Every row comes from one small tree of marks. The marks that hang from a mark follow it in brackets, in alphabetical order. Every link used is in the known rows. Which tree was each row made from?
Known rows
bune[motos[dasun gokov[zuli[kozo]]]]: [ 24 -51  12   6  -8  -8  -3  15  -1 -24  12 -17  11   1  -3   5   6  13
   4 -27]
kozo[zuli[dasun]]: [ -1   6 -21  11   1 -11  -2  -5   6  -7  11  -3   1 -11  -2 -19  -4 -16
   4  13]
motos[bune dasun gokov[zuli[kozo]]]: [  5 -34  16  -2 -15 -17  -4   3  -3 -27  26 -21   3   9  -5   5   9  10
  -1 -21]
dafos[gokov]: [  3  11  -2  12  -6 -11   2   3  -6   4  10   0   3 -20   2  -9  22 -15
   5 -10]
bune[motos]: [  9 -24  -5   5  -4  -8  15   3 -16  15  10  -4  13   6   4 -15  26 -16
   5  -3]
dasun[dafos[gokov]]: [  1 -10   0   9 -15  -1   5 -14  -7  11   6 -11  14 -21   7 -19  38  -7
   8 -13]
dafos[dasun gokov[zuli[kozo]]]: [ 23  -5 -14  19 -18 -23  21   8   0  12   6  13   3  -7   7  -5  -9 -21
 -10 -27]
dasun[dafos[gokov[zuli[kozo]]]]: [ 17 -13   0  18 -29 -14   7  -2   6   1   9  -3  13 -27   5  -9  15   3
  -1 -39]
motos[bune dasun[dafos] gokov[zuli[kozo]]]: [  2 -55  19  -4 -25  -8  -1 -14  -5 -20  21 -32  12   8   1  -5  26  18
   2 -23]
dafos[dasun gokov[zuli]]: [ 14  -1  -6  26 -18 -10  23   2 -11  18   5  -4  12   2   5 -12  16 -24
   1 -19]
motos[bune dasun[dafos] gokov[zuli]]: [ -6 -51  27   2 -25   5   1 -21 -18 -13  20 -50  21  17  -1 -12  50  15
  12 -15]
gokov[zuli[dasun]]: [  0 -16 -10  20 -15  -8 -14  -6   4  -7  14   6  11  -6 -16  -6  16 -12
   8 -13]
zuli[dasun[dafos[gokov]] kozo]: [  5 -22 -23  -1 -11 -18 -17 -15  18  -8   8  18   0 -42  -2 -15  13  -9
   2 -22]
bune[motos[dasun[dafos]]]: [  5 -47   6   6 -16   7   6 -12 -11   2  10 -26  22  -4   4 -24  42  -2
  17 -18]
bune[motos[gokov]]: [  8 -43   2  -6   8  -3   4   0 -22   6   4 -14  13  18   4  -7  30  -4
   6   9]
bune[motos[dasun gokov]]: [  8 -45  11  -2   6   3  -7   2 -15 -15  10 -26  12   8  -2  -5  31   1
  14  -1]
bune[motos[gokov[zuli]]]: [ 15 -43  10  10  -5  -2  10   5 -20   2   6 -23  21  19   0  -4  31   4
   6  -7]
dafos[gokov[zuli[kozo]]]: [ 19   7  -2  20 -20 -22   3  16   8  -6  14   8   2 -27   0   0  -3  -4
  -4 -35]
zuli[kozo[dafos]]: [  0 -24   7   1  -9 -20  -5   2 -14   8   5  11  -3  -1   6   0  -3  -8
 -16  -9]

Write each row's tree
[  1 -39 -26  -5 -11 -14 -20 -22  12  -2   8  22   5 -19  -4 -11   8  -8
   1  -8] | zuli[dasun[dafos] kozo]
[  0 -60  -5 -13 -18 -19  -8 -24   1 -11  17  -9   8   6  -4 -11  25   6
  -3 -13] | motos[bune gokov[zuli[dasun[dafos] kozo]]]
[  4 -66  13  -4  -4  13  -4 -15 -17  -7   5 -36  22   7   4 -15  47  10
  18  -4] | bune[motos[dasun[dafos] gokov]]
[ 13 -67  22  11 -17  13   1 -10 -14 -11   6 -46  31   9   0 -12  47  17
  18 -21] | bune[motos[dasun[dafos] gokov[zuli]]]
[  5   1  -8  23 -15 -12 -12   1  11 -12  14   3   6 -29 -13 -10  21 -12
   9 -28] | dafos[gokov[zuli[dasun]]]
[ -4 -31  25   5 -15  -3  -1  -5 -16 -21  25 -39  10  19  -6  -1  33   7
   9 -12] | motos[bune dasun gokov[zuli]]
[  0 -15  -5   0  -5 -27 -20   2   9  -8   7  19 -12 -36  -2  -8   1 -13
 -12 -25] | zuli[dasun kozo[dafos[gokov]]]
[  0  -9   2  14  -6  -9  31  -6 -27  29  -5 -21   5  25  20 -22  -5 -24
 -15  15] | kozo[dafos[dasun] zuli]
[ 10 -35   3  16 -21 -21  16   1 -19  22   0   7   6  22   9  -3  -9 -16
 -21 -17] | gokov[zuli[kozo[dafos[dasun]]]]
[ -3 -27  16   2 -12 -11  11  -7 -23   1  20 -27  12  28  -1  -3  32   1
   1   0] | motos[bune gokov[zuli]]
[ 10 -19 -19  13 -15 -21 -16   2  16 -13  15  24   3 -14 -13   1  -9  -9
  -2 -22] | gokov[zuli[dasun kozo]]
[-11 -30  16 -11  -1  -5  -5 -10 -18 -17  23 -30   4  15  -3  -5  33  -1
   8   5] | motos[bune dasun gokov]
[ 20 -56 -12  -1  -2 -20 -10   5   6 -17   8   6   8  -1  -8  -1   5   1
  -1 -17] | bune[motos[gokov[zuli[dasun kozo]]]]
[  4   9   4  16  -6 -14  33   1 -20  24  -5 -23   1   2  23 -27   0 -25
 -15   1] | kozo[dafos[dasun gokov] zuli]
[  8 -16  -2   3  -8 -26  14   1 -14  22  -2  13  -6  -5  15 -10  -5 -25
 -21 -17] | zuli[kozo[dafos[dasun gokov]]]
[-14 -50  19 -13 -11   4  -3 -27 -19  -9  18 -40  14  14   3 -13  50   8
  12   2] | motos[bune dasun[dafos] gokov]
